Each row comes from the steps of one walk. Every step used is in the known rows, and no mark comes twice. Write the walk behind each row, first mark first.
In the rows, 128 means zero.
Known rows
gukas-nugi-zogif-gifam-vepe-volo: [135 109 109 135 137 112 139 177 189  98 133 150 149 198 169 159 103 110
 112 141 152  60 158 145  59 104 109  98 152 158 109 131  73 182  57 134
 105 153  59  49 115 151 130]
dovo-kadod-nugi-gukas: [116 139 112 124 145 125 136 126 139 154  96 115 121 112 114 126 113 129
 119 132 151 122 130 138 121 147 121  78 139 128 134  95  81 128 103 156
  98 126 116 114 151 115 120]
zogif-nugi-gukas: [137  98 131 103 145 133  95 132 161 116 111 119 119 115 118 131 106 140
 114 114 136  99 147 127 129 125 113 124 144 137 138 133 121 128  89 140
 137 146 141 105 129 135 138]
dovo-vepe-gifam: [103 114  74 154 116 119 102 116 148 122 110 131 141 136 163 121 107 119
  98 124 130 143 140 167 111 131 124 117  87 148  80 111  74 174 144 126
 118  91 118 101 132 141 119]
dovo-vepe-gifam-kadod: [113 139  40 130 100 143  93 106 131 128  99 109 134 148 178 106  90 116
  93 113 111 167 146 174 122 153 142 148 104 146  64 117  66 200 129 142
 139  72 141 109 126 149 113]
gukas-nugi: [113 121 124 125 147 105 153 161 136 128 112 153 148 148 128 158 103 123
 161 143 131  93 147 137 104 140 111 124 128 127 109 132 128 151 131 140
 118 130  81 102 118 146 119]
gukas-nugi-zogif-dovo-vepe-gifam-kadod-volo: [107 140  45 117  77 127 126 140 135 118  96 127 152 216 194 138  89 125
 126 118 146 115 152 155  77 153 110 154 126 203  71 100  33 203  64 190
 143  76  35  44  94 104 103]
vepe-gifam-gasal-lebelun-viduzaf: [101 162 105 130  92 129 105  98 174 125  96 114 184 109 186  73 143  99
 115  89 173 191 129 143 147 135 120 167  66  99  51 137 169 163 114 109
 130  88 105 115 123 139 129]
kuvesoz-kizo-viduzaf-gifam-kadod: [178 167  62 145  45 152 138 107  76  93 102 124 125 160 131 104  64 163
  99 108  65 203 173 137 109 134 132 152 125  88 119 108 165 171  92  92
 112 119 138  91  82 120 109]
vepe-gifam: [105 125 111 130 143 128 134 125 146 122 107 154 143 119 145 113 116 119
 111 134 135 139 114 141 104 143 103 131 103 146  88 141 107 164 123 129
 121 109 134 101 125 137 118]
kizo-viduzaf-lebelun-gasal-gifam: [176 149 133 142 129 174 116 114 154 109 118 140 150 143 117 106  80 149
 143 114 100 183 131 144 140  95  81  79  87  95  77 124 201 156 122  68
 120  89 128  50 100 142 112]
viduzaf-gifam-kadod-nugi-zogif: [135 146  89 131 107 131 166 105  95 121 167 109 157 156 150 110 116 150
 110 129 144 123 130 108 108 163 124 115 109 113 139 110  96 182  47 188
  99 124  95  94 127  92 125]
nugi-zogif: [124 116 153 119 134  93 158 134 122 112 156 125 144 126 143 122 136 148
 126 113 142 104 129 125 127 112 103 126 158 157 135 111  84 126  88 132
 139 138 118 113 139 122 142]
kizo-kuvesoz-lebelun-gasal-gifam-vepe-dovo-kadod: [137 186  26 117 129 231  63 139 154 155  86  93 154 156 157  90 116 153
  91 143  92 214 182 170 109  68 126 122 156 134  38 143  71 182 130 118
 124  97 133  54  94  63  91]
kadod-nugi: [130 132 117 142 115 129 125 140 129 149 153 120 135 130 121 129 122 113
 149 129 145 102 121 125 110 154 135 105  97 123 129 135 129 153 111 167
  95 145 105 127 135 119 117]
kizo-viduzaf: [154 143 134 132  95 128 112 132 121 111 108 137 122 119 119 110 105 148
 127 101  92 156 125 147 118 119 119 120 138 117 122 100 154 130 108 104
 133 124 150 101 114 149 126]
dovo-vepe-gifam-kadod-nugi-zogif-volo: [114  89  60 127  94 129  92 129 150 136 172 117 150 152 192 111  86 104
  97 115 130  95 111 161  87 151 117 119  74 176  79  89  25 218  63 171
 105 122  89  85 127 152 101]
lebelun-gasal-kizo: [119 140 144 139 113 152 128  96 127 116 121 106 162 157 131 114 117 108
 124 128 130 138 142 147 159 128 119 112  90 109 103 130 161 166 152 105
 135 119 120 135 135 133 113]
gukas-nugi-vepe-volo: [116 130 149 131 166 104 179 171 172 110 106 161 140 155 150 122  96 116
 135 155 134  77 115 150  82 103 107 103 140 142  87 137  54 144 114 130
 113 146  86  74 108 199 107]
kizo-gasal-gifam-kadod: [161 162  81 104 119 192 105 142 109 117  94 127 141 151 141  97  92 127
 100 127 126 165 116 156 127 155 117 122 140 129 103 127 125 192 117 149
 138  85 185  72 153 131 100]
lebelun-viduzaf-gifam-gasal-kizo-kuvesoz: [130 185  87 149  68 198 133  85  88 104 125  98 198 161 140  85 141 145
 129 122 121 198 171 120 134 132 125 152  70  26 126 112 155 193 110  81
 116 101 102  90 113  88 125]
gifam-gasal-lebelun-viduzaf: [122 164 121 130  76 128  98 104 155 129 110  94 170 112 171  90 155 109
 129  94 169 179 144 130 177 122 145 164  97  82  88 123 189 130 120 101
 135 104 103 142 124 130 144]
gukas-nugi-zogif-dovo-kadod: [ 99 128  96 106 145  98 147 142 156 109  92 139 150 173 152 164 112 132
 142 128 135 106 152 138  93  96 105 143 176 183 108  83  50 114  80 133
 135 112  68  66 112  96 153]
nugi-vepe-volo: [131 133 148 134 146 135 159 140 165 114 120 136 121 130 149  98 114 122
 106 144 134 107  93 140 103  97 125 107 140 137 103 138  59 122 111 119
 121 136 134  98 123 183 114]
kuvesoz-lebelun: [148 129 112 117 119 131 137 158 134 127 138 127 138 121 120 125 123 134
 120 139  94 152 159 124 107 107 138 159 128 147 102 128 119 122 151 116
 132 140 125 121 110 115 112]
dovo-vepe-gifam-kuvesoz-lebelun-gasal: [116 142  38 147  82 146  71 101 142 150 122  95 158 158 160 116  98 129
 110 142  75 200 208 146 129 120 139 162  75 114  60 125  51 181 159 140
 109 121  94 118 105 139  89]
lebelun-gasal-gifam-kuvesoz: [136 160 117 137 133 164 100  74 124 128 119 107 156 140 134 106 105 118
 142 151 118 152 159 109 154 144  94 130 102  94 110 135 117 174 130 165
 101 122 117 118 140 123 114]
kuvesoz-kizo-gasal-lebelun-nadol: [134 132  89 144  86 151 124 150 118 160 144 120 186 158 132 100  86 131
 126  98 132 187 170 194 112  99 123 127 113 128  77 110 166 165 180  98
 115 143  97 123 140 154 108]
viduzaf-kizo-gasal: [149 150 106 132 106 169 131 151 112 123 120 129 102 165 139 129 132 146
 106 115 143 157 119 136 158 126 137  95 121  78 139 130 131 111 131 114
 113 120 155  95 131 130 107]
kuvesoz-kizo-viduzaf: [178 144 117 148  56 112 122 145 101 104 115 137 132 125 113 117  82 146
 131  95  79 152 168 151 105 108 110 137 141 126 121 111 158 136 121  68
 118 149 131 102 101 140 113]
kuvesoz-kizo: [149 134 116 146  87 111 141 144 105 121 133 123 139 132 128 130 105 132
 130 125 109 124 175 137 114 117 123 143 127 140 131 136 134 131 142  98
 115 150 113 133 112 119 111]
vepe-dovo: [118 143 110 123 131 126 121 130 133 131  91 150 135 124 149 104 149 118
 110 112 143 152 133 142 116 129 135 128 141 145 109 133 100 120 101 138
 142 115 135 121 107 122 126]
nugi-vepe-dovo-kadod-volo: [ 93 162 114 143 110 153 145 129 151 143  61 130  77 133 184 105 149 128
  79 134 148 163  92 164 103 121 136  85 162 178 108  96  53 101 105 144
 128  87 101 115 103  74 101]
viduzaf-gifam-gasal-kizo-kuvesoz-lebelun: [177 167  62 121 106 201 133 121  92 111 144 101 177 178 135  78 109 155
 111 136  89 188 203 121 108 101 128 174  93  74 118 120 117 183 148  85
 123 137 107  96 119  77 111]
zogif-dovo-kadod: [116 146  74 112 127 153  94 114 151 128  77 120 113 151 134 140 130 115
 113 128 123 164 128 134 117 107 146 153 149 148 115  96 104  90 115 122
 129  96 127 102 113  75 145]
gifam-kadod-nugi-vepe-volo: [148 156 109 129 117 160 146 144 146 138 130 104 121 145 155  87 102 105
 118 139 133 108  80 141 101 137 143 116 119 127  96 139  58 169  83 171
 106 137 136 105 124 176  94]
vepe-gifam-kadod: [117 145  84 108 121 149 126 116 130 126 102 138 141 127 164  96  99 118
 104 131 118 154 116 145 110 157 123 165 117 148  68 139  96 187 108 151
 137  91 156 112 114 143 107]
kuvesoz-lebelun-viduzaf-gifam-vepe-dovo-kadod-nugi: [ 98 184  16 153  54 165 118 131 160 131  83 105 141 143 166 117 166 141
  93 143 119 232 167 148  79 113 178 100 102  85  68 119 117 157  88 146
  72  78  80  69  74  21  94]
kadod-nugi-vepe: [136 133 131 152 125 114 147 135 150 124 155 105 105 143 146 114 117 135
 143 132 155 103  94 118 121 125 130  97 111 126 134 148  98 152  85 181
 113 140 108 102 151 127 126]
kuvesoz-kizo-gasal-gifam-vepe-volo: [190 150  73 144  78 186 111 180 141 106  96 135 149 178 145 104  80 123
 103 132 127 133 170 173  86 111 105  87 143 117  89 152 101 192 143  90
  86 120 130  47 138 138  65]
vepe-volo: [130 133 133 128 134 144 137 142 140 139 115 152 155 121 124 114 124 102
 110 142 130 111 117 144  97 129 123 112 123 133 107 123  99 122 138 101
 100 142 128 124 112 172 102]
vepe-dovo-kadod: [ 90 151  85 121 137 138 117 125 144 147  60 140 122 111 158 114 141 108
  87 127 127 168 136 170 112 124 146 106 156 155  92  91  73  96 117 113
 120  98 134 133 108  96 126]
kizo-kuvesoz-lebelun: [164 139  96 100 130 166 113 170 103 157 161 107 159 127 106 116 113 174
 133 137  79 164 167 131  95  88 128 181 144 133 111 129  94 148 140 105
 132 160 133  98 110 117 103]
vepe-dovo-kadod-volo: [ 88 167 102 132  98 168 124 136 131 168  59 143 111 123 160 123 154 113
  81 134 141 167 122 171  93 156 135  90 155 173 108  84  84 100 127 129
 102  88  96 134  95  64  90]
zogif-dovo-vepe-gifam-gasal-kizo-viduzaf-lebelun: [195 150  29 131  68 169  83  96 175  72  74 116 139 204 193  76  80 115
 128  67 104 211 184 174 126  87 124 154  69  90  67  97 132 167 105  55
 155  45 113  54 116 123 127]

Write each row's walk
[173 142  92 106 130 143 148 188 133  91 170 124 197 198 157 120  83 132
 132 129 119 100 229 137  71  94  96 179 129 157 109 109  86 210  94  94
 138 177  63  65 121 101 126] => gukas-nugi-zogif-gifam-gasal-kizo-kuvesoz-lebelun
[172 153 102 144  87 184 149 109 145 103 130 116 164 172 152  73  93 130
 166 112  76 198 173 168 133  88 109 128  90  69  92  94 196 165 141  45
 139 100 102 111 114 145 120] => gifam-gasal-kizo-viduzaf-lebelun-nadol
[ 98 138 111 116 109 123 160 154 145 134  92 144 137 183 151 171 124 128
 136 143 147  96 142 138  76 133  95 126 173 201 122  78  66 115  86 149
 116 108  27  71 100  60 116] => gukas-nugi-zogif-dovo-kadod-volo
[166 144  86 128 113 187  93 152 147 108 106 116 110 175 146 115 113 146
 113 121 148 147 134 154 126 120 124  89 141 106 115 155 130 189 121 152
 132  88 154  47 169 104 100] => kizo-gasal-gifam-vepe
[109 129 115 151 135 112 147 134 166 120 137 131 123 130 161  92 105 123
 130 138 158 107  85 133  89 132 105 103  83 143  94 156  72 187  81 190
 106 121 122  75 139 136 116] => kadod-nugi-vepe-gifam
[133 120 118 127 145  82 138 137 136 105 144 152 149 167 147 162  95 113
 141 134 132  92 193 112  89 138  97 149 151 147 149  97  69 172  59 170
 113 169  52  94 131 120 146] => gukas-nugi-zogif-gifam-kuvesoz
[188 168  75 153  51 138 117  98 121 100 106 112 151 155 158  77  77 145
 103  76 125 202 189 138 136 113 122 153  95  67 117 107 201 141 115  63
  97 129  98 105 104 119 134] => kuvesoz-kizo-viduzaf-gifam-gasal-lebelun
[146 154 148 143  81 155 116  97 120  98 107 115 157 148 115  97  95 131
 124  97  96 166 136 170 153 117 112 106 102  98  95 110 183 162 129  83
 131 119 142 107 122 154 108] => lebelun-gasal-kizo-viduzaf
[148 126  81 151 100 112  98 147 168 118 154 120 118 178 190 122 144 114
 103 103 187 103 144 130  79 122 135  88 133 164 137 143  77 179   9 198
 114 140  97  74 123  75 141] => kadod-nugi-zogif-gifam-vepe-dovo
[150 146  72 120 120 152 141 101 107 119 136 117 135 148 122 117 116 153
 111 152  80 199 199  91 112 123 140 176 118  69 136 107  93 137 132 148
  95 145  94 120 110  80 116] => viduzaf-gifam-kuvesoz-lebelun
[113 149  93 144  82 134 155 128 123  93 133 128 172 121 113 130 144 160
 113 149  95 215 156 108 102 112 140 153  85  91 107 112 158 136 129 106
 113 110  98  88  79  74 119] => kuvesoz-lebelun-viduzaf-gifam
[145 128 136 124 141 115 133 135 129 143 136 117 135 125 117 118 120 134
 142 117 169 104 129 115 124 156 120  94 116 111 142 129  99 154  87 179
 115 149 121 111 148 137 118] => kadod-nugi-gukas
[159 163  87 122 112 201 120 144  98 160 174  93 145 164 125 123 125 170
 128 136  93 182 163 113 153  76 132 143  99  82  98 152 119 134 149  96
 108 167 124  92  74 113 101] => viduzaf-kizo-kuvesoz-lebelun-gasal
[150 155 110 121 130 182 135 131  89 147 154 111 119 146 130 114 120 164
 135 117 126 151 137 119 143 102 114 132 128  78 126 133 115 131 130 114
 114 148 141  97 122 111 119] => viduzaf-kizo-kuvesoz
[151 134 138 131 139 167 145 102 139 116 139 116 155 163 138 120 109 124
 141 125 121 158 155 148 166 101 115 105  80  80  87 129 175 147 156  70
 134 107 103 125 125 127 104] => viduzaf-lebelun-gasal-kizo
[108 179  73 145  59 155 137 100 101 127 131 102 163 142 125 118 132 128
 123 136 128 180 122 111 117 180 149 128  63  55 116 119 163 199  78 177
  85  92 103 104  97  87 110] => lebelun-viduzaf-gifam-kadod-nugi
[114 159  56 159  74 186  81 135 177 151  71 128  57 178 186 150 156  96
  53 135 151 175 142 165  82 137 154  76 155 171 121 102 107 140  89 149
 105  87  90 102  87  31 108] => zogif-gifam-vepe-dovo-kadod-volo
[163 163 106 153  74 165 140 102 114  84 119 121 179 159 109 102  87 149
 102 125  67 217 169 153 123  89 122 123  70  78  83 103 185 169 146  73
 121 120 126  80  90 111 100] => kuvesoz-lebelun-gasal-kizo-viduzaf-gifam
[181 172 115 120  68 170 102 101 115 110 116  94 161 141 121  86  83 132
 133 115  47 217 204 152 148 111 127 167 123  79  84  97 139 161 150 104
 127 141 123 123 120 134  88] => gifam-kuvesoz-lebelun-gasal-kizo-viduzaf
[213 147  99 139  90 173 103 120 161  77 114 132 117 176 152 101  90 107
 113  90 111 180 175 147 126 101 126 118  86  83 128 102 208 148  99  38
 139 107 118  94 114 115 136] => zogif-gifam-gasal-kizo-viduzaf-lebelun
[116 180 100 157  61 156 153  76 114  68 101 111 182 161 154  97 149 114
 118 128 138 187 163 119 148 145 131 135  52  42 128 111 181 175 113  89
 122  83 103 111 118  86 134] => lebelun-viduzaf-gifam-gasal-kizo
[119 171  50 142 106 165 116  93 195  86  73  92 124 189 204  72 103  85
 113 129 163 146 118 143 111 118 127 144  86 141  76 123  60 174  78 159
 119  75 108  74 148  79 127] => zogif-dovo-kadod-nugi-vepe-gifam-gasal-kizo
[115 126  96 135 112 152 153 150 136 144 168 127 175 133 118 111 122 134
 145 161  77 174 155 139  90  87 135 157 114 151  81 120 130 152 171 126
 128 138 112 129  91 126 114] => kuvesoz-lebelun-nadol
[120 126 146 135 156  90 169 158 156  97 118 137 115 157 152 144  96 134
 155 145 136  87 122 137 112 102 112 121 143 135 110 141  91 159 108 153
 138 130  89  75 124 152 127] => gukas-nugi-vepe
[137 127  58 136  97 130  68 105 142 117 104 100 120 182 142 140 125 120
 122  99 136 152 150 131 128 104 161 150 111 139 125 115  98 123 122 140
 148 101 115 101 120 108 147] => zogif-dovo-vepe
[221 163  90 159  75 192 113 141 161 100 106 126 146 179 145 102  57 141
 135 115  84 170 181 168 106  68  82  82 106  84  54 156 179 177 129  27
  81 114 105  36  87 155  70] => kuvesoz-kizo-viduzaf-lebelun-gasal-gifam-vepe-volo
[134 163 106 117  70 124 121 126 116 124 125 102 158 105 126 119 145 142
 146 139  73 205 193 105 130 120 148 193 120  91 102 107 114 133 129 129
 120 133 104 135 100 100 105] => gifam-kuvesoz-lebelun-viduzaf
[169 175  92 127 139 214 131 140 107 136 162 107 166 151 124 104 100 157
 130 149 101 181 153 113 137  78  96 132  93 102  74 155 131 168 162 106
 102 145 137  58  99  91  96] => viduzaf-kizo-kuvesoz-lebelun-gasal-gifam
[152 167 103 133  83 152 121 109 150  78  79 136 156 139 168  61  88 111
 112  94 111 162 152 171 119 135 100 142  92 109  81 116 143 189 115  81
 135  93 151  96 133 153 114] => vepe-gifam-gasal-kizo-viduzaf
[102 147 118 141 100 124 142  79 140 113 114 124 177 110 132 104 144 133
 104  94 158 216 134 126 140 124 134 131  75  65  88  98 202 138 128 118
 112  95  93 102 126  93 145] => gasal-lebelun-viduzaf-gifam
[186 129 127 115 122 141 131 137 138 117 122 140 115 129 120 119 100 158
 144 102  84 177 136 144 126  95 116 115 131  93 108 105 175 107 111  61
 126 104 129  84 108 138 121] => kizo-viduzaf-lebelun
[135 103 136 140 132  97 131 134 147 100 169 141 134 148 138 140 127 124
  93 119 154 108 130 118  97 111 107 119 137 178 159 104 104 137  66 136
 132 146 117  99 129 104 163] => nugi-zogif-gifam
[120 136  93 117 118 115 147 129 131 129 155 122 166 130 174  93 102 124
 122 118 147  99 112 142  98 165 101 136 118 167  80 129  53 206  53 188
 114 115 122  87 138 128 116] => vepe-gifam-kadod-nugi-zogif
[145 148  64 135  75 147 107 139  98 135 101 136 152 155 148 106  88 132
 113 116 104 175 197 155 100 158 108 161 127 101 113 120  61 174 124 120
  91 133 120 100 132 147  75] => vepe-gifam-kuvesoz-kizo-gasal
[119 137  43 164  89 141  84 116 151 122 104 115 137 168 195 106 117 109
 104 123 142 136 156 152 131 137 135 126  72 122 103 134  75 174 126 116
 124  92 112 115 120 148 124] => dovo-vepe-gifam-gasal
[145 142 107 129 116 163 112 143 167 130 115 114 123 157 158 119 134 117
 116 135 127 116 133 149 114 108 136 112 145 103 103 148  98 149 118 123
 111 127 119 100 122 153 100] => gifam-vepe-volo
[188 153  71 147  71 172 102 167 127  93 106 113 118 183 155 115  84 151
 118 114 128 150 183 162 111 108 112 104 142 117 117 158 138 191 132 112
 111 110 137  58 154 100  83] => kuvesoz-kizo-gasal-gifam-vepe
[171 159  91 106 128 177 144 166  99 139 170 108 131 140 120 114 116 171
 131 125  94 166 167 110 125  84 130 158 132  99 104 135 106 122 151  97
 119 164 137  88 103  90 101] => viduzaf-kizo-kuvesoz-lebelun
[156 147  82  96  98 127 114 123 119 120 151  90 142 176 159 116 123 131
 142 106 152 115 116 100 111 136 134 171 140 156 123 125  79 158  27 206
 140 126 112  95 125  99 134] => gifam-kadod-nugi-zogif-dovo
[170 140  41 168  46 150  76  94 123 134 107 105 143 170 161 117  50 150
 138  95  50 218 233 173 134 105 108 134  70  64  68 103 107 175 133  54
  91 111  76  91  83 161  83] => dovo-vepe-gifam-kuvesoz-kizo-viduzaf-lebelun-gasal
[166 149 145 127  96 138 136 117 121  82  96 129 144 122 116  93  91 126
 123  93  99 156 142 171 128 122 111 120 130 115 105  88 167 152 133  89
 141 110 152 102 148 135 120] => gasal-kizo-viduzaf
[169 137 129 136 109 159 105 123 137 135 128 124 126 155 124 131 103 163
 144 107  84 187 130 141 151  92 116  97  98  73  96 122 191 124 112  55
 123 111 118  91  81 163 115] => kizo-viduzaf-lebelun-gasal
